What can hang from each mark:
W: V
Y: V
T: C Y
D: G P S V
A: C
L: A
S: C D
E: D
R: F
G: D
F: R V
C: A B S T
V: D F L W Y
B: C

In the rows, 128 means zero.
Known rows, with every way that one mark hangs from another:
R(F(V(L(A(C))))): [121 115 126 125 112 118 116 165 146  88 132 112  96 139 196 114  99 147
 164 149 152  94 123 109  96  90 137 142  95 115 105 101 121 144 102 183
 104 109 119 110 154 146  91 146 146 112 112]
W(V(D(S) L)): [112 123 130 139  98  95 146 175 138 108 104 119  92 114 173 123 124 157
 103 135 130 108 114 108  82 134 151 116  95 105 131 115 118 148  91 139
  98 111 138  99 169 122 103 151 124 135 133]
G(D(S(C) V)): [118 115 125 152 113 102 113 134 122  94 122 120  94 109 169 126 165 175
 122 131 100 110 102 173 108 146 156 125  99 106 111  81 135 142  80 108
  94 101 121 116 145 148  92 151 142 116 106]
W(V(D(P) L(A))): [104 143 124 142  91 108 144 168 144  94 115 125  99 127 177 125  98 165
 105 143 116  95 107 109  91 136 143 117 104 117 118 115 102 159 102 143
  95 110 134 100 160 121  88 153 135 138 131]
E(D(G S(C))): [102 142 116 150 122  93 114 110 122  86 112 133 107 116 168 128 168 185
 102  95  80 117 101 176 120 147 179 114  90 113 124  82 136 142  96  97
 106  93 137 123 146 152  82 132 155 102 123]
L(A(C(B))): [111 125 122 142 110 112  94 155 151  64 150 122  97 154 166 133  75 187
 144 163 113  87 116 137 142  84 162 113 114 132  67  85 117 141 102 166
  95 118 125 113 119 129  80 158 155 126 114]
F(V(D)): [108 100 140 146 100  97 113 186 136 113 109 111  89 119 175 122 145 151
 129 127 137 111 109 110  80 100 136 133  80  98 106 122 106 124  98 158
 103 114 134 111 156 139 121 141 146 114 114]
G(D(P S V)): [112 136 114 154 110 111 126 118 123  90 124 141  99 111 171 128 156 181
 111 116  75 111  98 174  98 163 146 124  95 123 121  86 126 164  83  91
  93  88 127 122 151 160  77 149 147 113 104]
B(C(S)): [115 140 140 167 133  76  90 158 152  82 125 127  85 147 179 154 108 182
 137 177 143 106 108 135 122 102 178 113 103 111  98  88 133 128  78 155
  94 117 115 112 134 137 102 154 147 122 119]
Y(V(L(A(C)))): [114 100 117 132 112 125 129 153 150  70 142 124 117 143 171 109  65 178
  89 150 120 114 108 120 103 129 154 121 116 118  92 107 112 157 111 149
 101 103 120 106 150 131  84 162 129 133 129]
D(V): [119 116 133 151 113 109 125 177 132  99 140 119  93 130 173 145 120 149
 119 173 140  97  89 162  91 137 119 137 113  97  93 105 125 149  76 141
  82 105 112 118 156 138 107 170 137 132  96]
B(C(A S T)): [113 149 142 179 145  66  48 148 153  57 132 119  92 184 196 157  92 196
 153 176 125 104 133 122 153  89 210 105 118 120  84  81 124 101  69 151
  96 125 115 115 119 135  73 135 154 123 123]
D(V(F Y)): [123 111 132 143 123 118 146 172 139  99 155 125 101 129 183 153  82 141
 119 173 158  93  80 141  88 123 123 142 119 104  98 109 117 169  81 145
  79 104 114 117 160 129  93 182 131 138  91]
D(G S(C)): [106 130 124 153 122  83 116 124 120  96 102 116 103 120 166 126 183 176
 102  98 100 129 111 159 121 131 189 115  87 104 123  79 148 125  78 109
 117 100 138 119 141 154 100 134 151 103 127]
R(F): [124 125 135 133 122 105 119 153 143  90 125 125  96 143 191 127 130 149
 135 139 156 103 113 144  90 107 135 142  93  96 115 106 137 137  90 164
 113 103 118 122 155 156 109 159 152 106 112]
A(C(T)): [122 127 136 158 118 100  78 149 151  75 148 136 108 162 171 143 105 175
 143 159 113 109 129 127 133  96 174 113 106 120  76  96 124 123  94 149
  99 120 127 124 131 137  73 151 152 127 112]
C(B S T): [114 143 147 168 135  65  62 162 163  51 129 127  75 158 204 164  72 194
 147 187 136  93 132 136 145  76 204 109 123 134  92  78 134 103  71 164
  99 121 118 119 120 135  82 157 156 123 116]
W(V): [116 119 139 151 104  87 132 170 150  89 116 127  90 127 176 130 114 157
 105 140 135 114  97 116  81 119 151 120 110  95 130 118 128 149  93 148
  91 114 129 107 158 133 106 164 138 123 127]
W(V(D(P) F L)): [111 148 141 148 103  99 155 172 154 103 116 129 102 124 191 142 100 150
 101 139 147 105 109  96  72 131 152 118 100 109 141 122 107 162  96 137
  97 109 140 108 172 127  94 158 134 127 131]
L(A(C(T(Y(V))))): [110 115 115 144 119 120  86 141 150  48 158 123 117 177 164 121  74 191
 135 151 101  95 121 126 144  96 164 118 124 124  65  96 107 132 108 156
 100 118 124 110 116 129  69 150 151 130 125]
T(C(A B S)): [112 159 141 170 129  81  73 150 168  50 143 120  73 163 194 161  83 201
 160 173 130  84 132 126 154  80 194 106 118 141  76  76 136 121  78 165
  83 126 126 117 110 136  73 132 162 118 110]
W(V(L)): [117 123 131 140 102 102 142 172 148  95 121 125  95 121 181 129  84 153
 104 151 139 107 102 106  83 130 150 124 111 106 125 114 125 158  98 149
  84 109 127 100 167 127  93 163 129 136 126]
S(C(T)): [116 115 145 164 123  84  77 152 139  83 130 106 105 148 181 135 143 165
 124 150 133 115 116 144 133  98 192 122 109  88  89  90 139  91  82 147
 109 124 120 120 130 138 100 149 153 120 120]
R(F(V(W Y))): [124  92 133 126 112 108 128 165 146  89 115 119 100 128 203 114  92 138
 149 136 159 104 104 101  85  85 137 146  94 106 122 109 116 142  98 180
 104 107 121 105 160 147  96 154 140 111 109]
S(D(P)): [110 148 124 147 106 101 128 138 149  90 123 175  92 113 172 137 115 171
  86 125 102 120  89 159  90 154 135 127  96 138 118  97 143 150  98 132
 108  91 127 123 146 178  95 178 154 109 109]
G(D(V)): [117 127 129 151 109 115 117 143 131  92 136 136  96 120 174 138 126 171
 119 147 106 101  93 167  95 152 125 134 103 112 102  99 119 158  92 118
  83  95 115 119 150 148  89 164 148 124  98]
V(F W): [122  96 155 144 120 100 136 171 158  84 118 130 119 128 195 151  60 140
 103 144 188 118  95 102  84  92 165 129 101  99 139 109 106 138  89 150
  93 108 137 111 161 135 106 173 135 109 119]
A(C(S(D(G V)))): [116 150 134 155 116  90 105 151 160  84 135 157  85 131 168 158 103 184
 140 180 117  94 113 147 121 122 154 113 104 147  92  82 133 154  91 156
  94 109 117 117 134 148  82 168 151 121 106]
W(V(D L Y)): [113 122 126 132  95 111 155 173 142 109 119 128  97 117 177 128  82 155
 103 149 129  96  99  97  87 131 138 125 103 114 112 122 108 165 104 152
  90 110 130  94 169 112  85 163 123 153 123]
T(C(B) Y(V(D))): [111 136 129 163 124 108  94 134 164  46 150 114 107 184 182 131 102 201
 131 134 111  98 128 113 140 111 170 113 124 122  71 102 120 122 100 143
  98 121 132 106 110 138  73 118 147 125 129]
T(C(A B S) Y): [110 159 132 169 142  93  64 127 169  39 155 113  88 193 192 158  74 211
 170 160 122  69 144 114 174  87 200 115 132 142  63  75 130 115  86 157
  82 124 128 104  96 138  53 111 162 120 121]
C(B): [117 125 141 152 115  89  99 164 149  83 128 121  83 137 186 146  96 173
 122 153 135 104 111 143 118  96 168 118 106 116  95  92 137 128  84 150
  98 111 126 118 138 144 100 158 151 117 112]
T(Y(V(F W))): [117  91 133 144 133 113 124 139 156  65 134 122 131 164 182 125  75 169
  93 122 147 113 107 104 101 119 165 133 121  98 114 115 108 135 103 135
 102 103 131 101 144 143  88 148 133 113 138]
V(W): [117  91 141 142 107 102 124 167 145  88 109 130 113 124 180 135  77 152
 101 145 152 115  94 119  98 108 156 128  97 104 118 104 110 130  91 149
  92 106 131 104 156 135 103 165 134 121 118]
L(A(C)): [111 119 118 138 110 120 102 153 146  72 150 126 104 151 157 128  86 180
 136 156 114  91 111 139 131  95 150 120 109 123  71  93 113 145 107 163
  95 115 125 113 125 129  85 160 153 126 115]
F(R V): [118 108 131 133 116  93 112 177 136  92 122 108  87 123 195 118 123 136
 152 128 161 109 107  99  74  75 138 142  91  98 123 112 131 135  90 177
 105 110 126 121 159 154 113 146 155  96 118]
W(V(D(G P) F)): [105 160 146 162 105  82 147 160 153  93 107 136 102 131 188 145 134 160
  99 118 130 114 103 109  73 131 153 112  97 105 149 124 108 160  93 126
 105 108 143 118 162 137 100 152 149 111 131]
C(A B S T(Y)): [110 150 142 173 153  65  29 136 164  31 138 111  86 204 212 164  54 214
 165 172 118  73 160 117 185  71 234 109 140 144  71  70 123  87  69 154
  98 122 122 109 100 137  46 122 163 118 129]
B(C(A T(Y(V)))): [114 133 134 176 144  83  51 133 148  49 143 111 115 205 192 137  93 195
 137 146 108 116 133 111 154 103 204 110 126 109  76  93 118 100  80 133
 101 121 121 111 118 140  61 121 149 123 132]
S(D): [115 128 130 140 109 100 123 156 148  94 125 166  86 113 169 137 109 166
  92 137 124 119  90 155  89 142 129 131  98 128 112 100 146 141  97 147
 105  97 124 118 146 169 107 185 148 114 108]
S(C(T) D(G P)): [103 171 132 172 114  78  92 117 146  72 118 159 105 132 188 140 146 184
  99 122  78 128 102 162 131 150 182 115 106 138 111  75 148 115  89 119
 122 103 123 127 124 178  75 156 167 106 117]

Rows:
[105 166 129 158 120  85 126 146 152  83 119 167  79 115 180 159 109 183
 109 166 115  95  92 167  99 153 141 125 105 148 119  84 136 160  82 140
  96  92 114 118 143 164  93 176 154 114 106]	C(S(D(G P V)))
[125 114 124 133 120 133 157 173 136 105 160 123 105 123 187 152  53 137
 118 185 162  86  85 130  90 133 122 146 121 115  93 105 114 178  86 147
  72  99 113 110 169 123  80 182 121 151  92]	D(V(F L Y))
[114 154 140 166 122  87  92 156 167  59 142 128  73 146 187 160  91 191
 152 177 138  91 118 133 135  87 177 110 113 135  84  82 140 130  83 168
  83 124 124 118 117 136  89 146 157 123 107]	T(C(B S))
[111 127 123 148 114 109  77 153 152  52 154 122 101 168 172 134  69 190
 150 165 106  91 123 133 151  80 171 111 120 134  63  85 114 128  99 164
  96 122 125 115 113 127  70 154 156 129 115]	L(A(C(B T)))
[114 137 136 175 146  76  66 141 156  52 137 123 103 183 188 146  92 195
 140 171 127 110 123 119 141 102 197 111 123 113  89  90 124 109  80 147
  99 121 114 108 121 136  79 140 145 127 131]	B(C(S T(Y(V))))
[115 109 134 158 131  71  74 141 132  76 115  96  92 145 181 127 151 181
 129 124 114 118 135 143 148  89 223 106 106 104 103  70 150  91  64 131
 115 121 135 117 125 143  89 130 147 108 128]	D(S(C(A B T)))
[114 129 119 150 101 122 134 124 133  85 130 151 112 114 183 135  95 174
 110 138  86 100  82 151 101 157 134 131 104 131 109  93 103 175  97 107
  81  89 119 112 153 147  61 162 143 129  97]	G(D(P V(W Y)))
[112 146 123 158 106 116 122 126 132  88 134 146 102 120 177 138 133 177
 113 134  84 102  92 170  96 164 131 130 101 122 107  95 117 167  92 102
  87  90 119 124 151 158  76 157 154 118  98]	G(D(P V))
[117 113 138 163 131  89  68 143 158  36 137 116 113 186 203 135  60 190
 124 145 117 111 130 112 146  93 199 113 135 120  87  94 117  99  86 140
 104 118 126 108 120 140  64 139 144 124 131]	C(B T(Y(V(W))))
[101 135 134 153 110  85 117 147 120 113  95 117 100 123 163 130 198 173
 103 106 108 117 118 155 110 133 163 115  72 101 111  99 125 117  82 118
 125 105 142 119 146 142 115 133 151 112 126]	V(D(G S(C)))
[109  84 145 145  95  95 118 192 141 107  95 111 100 114 183 121 116 146
 126 131 148 114 105  92  80  93 143 131  81 102 117 120  92 120  97 162
  99 116 137 101 159 133 116 142 137 115 117]	F(V(D W))
[113 120 146 168 129  78  59 146 140  74 130  98 106 165 188 137 135 174
 131 146 124 109 130 137 151  92 209 117 115  94  81  84 134  83  76 144
 109 126 121 119 122 138  84 135 158 116 123]	S(C(A T))
[ 96 173 114 156 114 108 123 103 132  80 123 159 115 127 177 139 137 188
  92  98  64 110  91 174 108 165 155 120  93 129 120  96 117 167 109  91
  99  82 135 130 152 161  65 138 166 105 115]	E(D(G P))
[106 129 103 119 105 131 158 139 113 123 117 134 111 110 167 127 103 169
  95 120 101  98 108 125 110 150 141 130  79 136  93 103 108 162 102 123
 106  89 139 101 165 123  71 147 127 153 115]	V(D(G S) L Y)
[113 134 142 159 117 102 143 164 139  84 125 129 116 131 197 161  88 147
 109 157 148 107  83 137  89 140 133 132 112 112 127 101 102 164  76 123
  82  96 123 117 162 140  90 165 139 119 102]	D(G V(F W))
[112 146 125 160 136 110  95 130 161  58 155 127  98 171 172 150  98 193
 150 154 132  80 122 123 140 108 166 130 120 124  75  92 130 128  97 155
  82 117 126 105 112 139  76 129 154 126 119]	T(C(S) Y)
[120 144 144 166 125  77  63 154 167  60 142 134  86 162 186 161  81 194
 164 188 121  92 141 127 153  74 201 100 115 143  76  76 130 118  83 165
  97 126 121 120 118 132  68 151 155 124 114]	A(C(B S T))
[117 107 124 126 127 120 142 158 153  64 145 119 118 144 193 117  56 159
  92 143 161 115 104 107  81 112 152 129 117 107 120 112 116 162 103 156
 107 100 124 116 160 137  94 170 133 116 134]	Y(V(F(R) L(A)))
[114 123 120 157 129 121 105 125 159  48 158 122 118 180 171 124 101 191
 120 127 115 106 116 114 126 123 160 126 126 111  78 108 124 132 107 140
  92 114 128 107 119 143  74 126 145 125 128]	T(C Y(V))
[112 149 138 179 151  71  44 137 153  51 138 115  99 198 194 155  87 201
 157 170 121  96 138 116 163  92 213 110 124 121  77  81 121  98  73 146
  95 123 117 109 112 136  63 125 154 123 129]	B(C(A S T(Y)))
[100 177 120 162 120 109 135 117 133  79 136 151 114 128 187 153 129 174
 103 121  84 102  83 177  98 171 141 124 106 126 125  96 111 181  96  89
  88  83 128 133 159 156  65 147 158 108 104]	E(D(G P V(F)))
[110 128 122 147 119 108  83 152 153  56 151 129 100 162 166 137  74 191
 149 173 115  85 121 134 145  85 168 116 117 133  69  86 112 132 101 169
  95 120 121 113 116 125  77 160 156 129 117]	L(A(C(S T)))
[119 111 123 123 113 108 122 179 133  98 127 107  92 118 199 118  95 133
 151 139 166 102 112  88  76  86 138 145  92 109 119 107 127 144  95 179
  99 106 125 114 168 148 100 145 145 109 118]	F(R V(L))
[115  92 144 136 112 111 151 173 156  86 113 124 127 130 192 124  64 155
  72 142 165 124 106  94  75 126 156 121 101 105 130 122  90 147 101 142
 108 103 134 104 171 125 102 164 118 125 136]	Y(V(D F L W))
[102 161 106 162 115 100 142 119 113  91 115 136 106 121 174 136 171 174
 100 109  68 117  95 177 101 175 149 120  98 127 128  82 130 171  66  80
 100  83 133 126 155 163  76 138 146 111 107]	D(G P S V)
[113 128 147 173 135  73  43 138 148  59 135  89 103 184 199 142 115 188
 147 148 119  97 143 129 177  80 229 112 128 107  70  72 136  74  74 144
 109 130 123 112 106 138  68 121 160 115 128]	S(C(A B T(Y)))
[108 155 137 171 121  74  70 125 151  67 124 144 100 147 192 137 132 185
 112 132  89 117 118 150 145 128 200 112 114 134  98  72 147  99  82 132
 119 113 122 124 118 171  69 149 164 106 119]	S(C(A T) D(P))
[112 121 114 144 120 106 125 139 122  90 129 130  97 114 167 130 147 170
 112 128  98 104  92 181 101 151 146 123 103 108 116  91 129 156  85 108
  88  95 127 120 157 144  88 150 137 117 107]	E(D(S V))
[121 131 146 147 118  82 140 173 157  81 123 124  93 131 195 140 102 142
 118 138 171 112 100  99  67  97 155 122 112  92 152 120 131 156  87 157
  97 114 132 118 164 137 109 169 143 107 131]	W(V(F(R)))
[114 150 138 167 120  94  77 148 159  56 148 116  85 167 191 151  92 191
 150 153 119  97 128 125 149  87 183 109 116 130  72  85 134 120  83 154
  85 125 131 121 114 139  71 128 161 120 108]	T(C(A B))
[110 150 120 149 110 121 140 157 123 100 138 127 106 129 183 151 100 157
 109 165 117  96  92 157  99 169 118 139 110 122  95  97 117 171  83 120
  79  88 114 115 164 140  80 157 138 139  98]	D(G V(L))
[120 103 113 113 113 119 134 171 131 100 135 113  96 114 199 115  68 133
 150 140 158  96 102  79  81  83 135 150  96 119 109 108 123 158 102 183
  95 103 122 109 168 139  84 152 138 123 113]	F(R V(L Y))
[122 118 131 132 111 111 163 167 155  94 136 131 103 120 190 138  46 145
 105 152 157 103  92  84  80 115 153 128 118 113 130 118 117 178 103 154
  80 109 129 100 171 118  79 175 123 141 122]	W(V(F L Y))
[121 127 131 157 124 106  74 137 151  70 154 133 115 176 169 142 101 180
 147 152 109 102 135 122 143  99 177 117 113 121  69  96 121 119  98 145
  98 119 127 118 124 138  64 141 152 128 118]	A(C(T(Y)))
[116 114 126 147 115  99 107 122 127  93 115 128  97 111 166 120 164 182
 113 108  98 120 110 161 112 132 174 120  88 107 117  84 139 132  92 111
 105 100 131 117 140 153  94 147 151 107 118]	G(D(S(C)))
[120 133 126 112 121 130 162 167 137 115 144 128 112 123 197 147  58 136
 120 150 180  84 108  92  85 105 131 142  90 120 106 117 105 167 101 163
 106 100 133 115 175 120  83 170 133 140 115]	V(D F(R) L Y)
[124 126 140 147 127 103 134 179 139  92 148 116  96 134 192 154 109 134
 131 171 176  95  92 144  78 115 123 140 114  93 115 107 128 156  70 150
  89 105 116 128 162 141 109 175 141 116 101]	D(V(F(R)))
[108 148 137 157 111  81 110 138 144  92 114 149  93 113 175 139 147 174
  97 131 110 123  93 164 116 145 162 122  99 125 112  80 155 124  93 137
 116 103 120 119 132 170 101 167 159 106 116]	S(C D(G))
[117  85 139 128 115 106 159 164 141 105 105 130 120 111 184 138  79 146
 101 122 164 111  98  93  91  94 162 123  84 112 133 112  91 144  90 142
 107 108 149 102 163 117  96 166 120 128 120]	V(D(S) F W Y)
[112 145 142 171 139  70  71 152 153  74 126 119  86 165 187 155 100 191
 144 173 134 100 122 128 140  96 196 109 108 118  91  83 128 119  73 153
  93 119 117 111 127 137  86 140 152 117 122]	B(C(A S))
[120 101 134 136 124 116 145 160 155  80 138 126 117 136 187 124  69 159
  75 141 158 127 103 111  76 129 158 128 112 103 122 117 118 158 102 141
 103  99 126 114 167 138  98 169 127 121 130]	Y(V(F L))
[110 138 141 167 144  73  52 147 153  54 131 124  90 178 197 156  83 194
 142 168 126  91 141 128 149  88 206 117 121 126  87  86 120  99  73 154
  99 117 119 118 122 136  70 141 160 119 121]	C(A S T)
[101 121 123 145  98 108 131 156 132 110 112 129 101 117 179 123 128 162
 120 110 101 108  98 106  89 116 136 133  82 122 104 118  98 151 107 141
 103 103 136 111 155 142  89 137 149 122 109]	F(V(D(G P) Y))
[121 105 139 140 131  98 134 157 156  69 134 125 112 143 191 123 100 156
  88 128 163 130 101 117  70 108 155 125 110  91 134 120 127 151  94 148
 115 103 126 127 160 149 112 169 141 100 133]	Y(V(F(R)))
[118 128 136 126 125 109 148 164 140 106 136 131 106 130 191 147 100 141
 123 133 173  93 101 108  81  90 132 136  88 105 113 123 110 155  94 161
 115 106 134 125 161 129 102 171 146 121 114]	V(D F(R) Y)
[116  84 132 130 117 122 148 164 160  63 130 122 130 136 192 118  26 160
  78 148 161 121  97  94  86 115 163 125 119 112 125 111  95 157 106 150
  97 102 128 101 161 126  89 172 120 124 135]	Y(V(F L(A) W))
[120 144 140 165 132  82  58 143 167  54 147 131  93 176 185 160  76 199
 169 182 118  85 146 121 163  77 204 104 122 143  69  76 127 115  87 161
  97 125 122 114 111 134  58 141 155 125 119]	A(C(B S T(Y)))
[112  96 129 125  98 114 143 173 127 116  91 119 115 105 177 125  92 152
  98 139 145 107 117 108  99 129 156 123  76 117 119 101  96 128  88 137
 103 102 144  92 171 119  98 148 114 139 127]	V(D(S) L W)
[116 140 151 140 125  93 130 176 143 104 124 122 101 137 191 151 137 140
 124 131 185 102 115 121  73  94 137 130  81  91 128 122 117 134  84 155
 121 109 139 133 161 141 125 161 155 101 123]	V(D F(R))
[113 154 130 165 136  99  83 133 168  48 154 122  87 175 184 157  82 202
 162 164 131  75 129 121 156  93 183 119 126 136  70  81 135 123  91 159
  82 122 126 104 103 139  69 126 157 124 119]	T(C(B S) Y)
[112 131 116 154 134 126  94 120 158  44 163 113 121 193 182 125  72 197
 126 131 109  95 133 100 146 124 177 125 132 124  67  99 117 131 104 138
  87 113 129 101 118 139  49 111 143 129 131]	T(C(A) Y(V(L)))
[121 121 108 103 129 145 158 153 142  82 168 126 116 132 197 137   4 143
 128 159 175  80  96  93 102  91 141 147 115 131  99 101 113 182 108 174
  90  98 124 110 160 121  65 181 135 139 113]	V(F(R) L(A) Y)
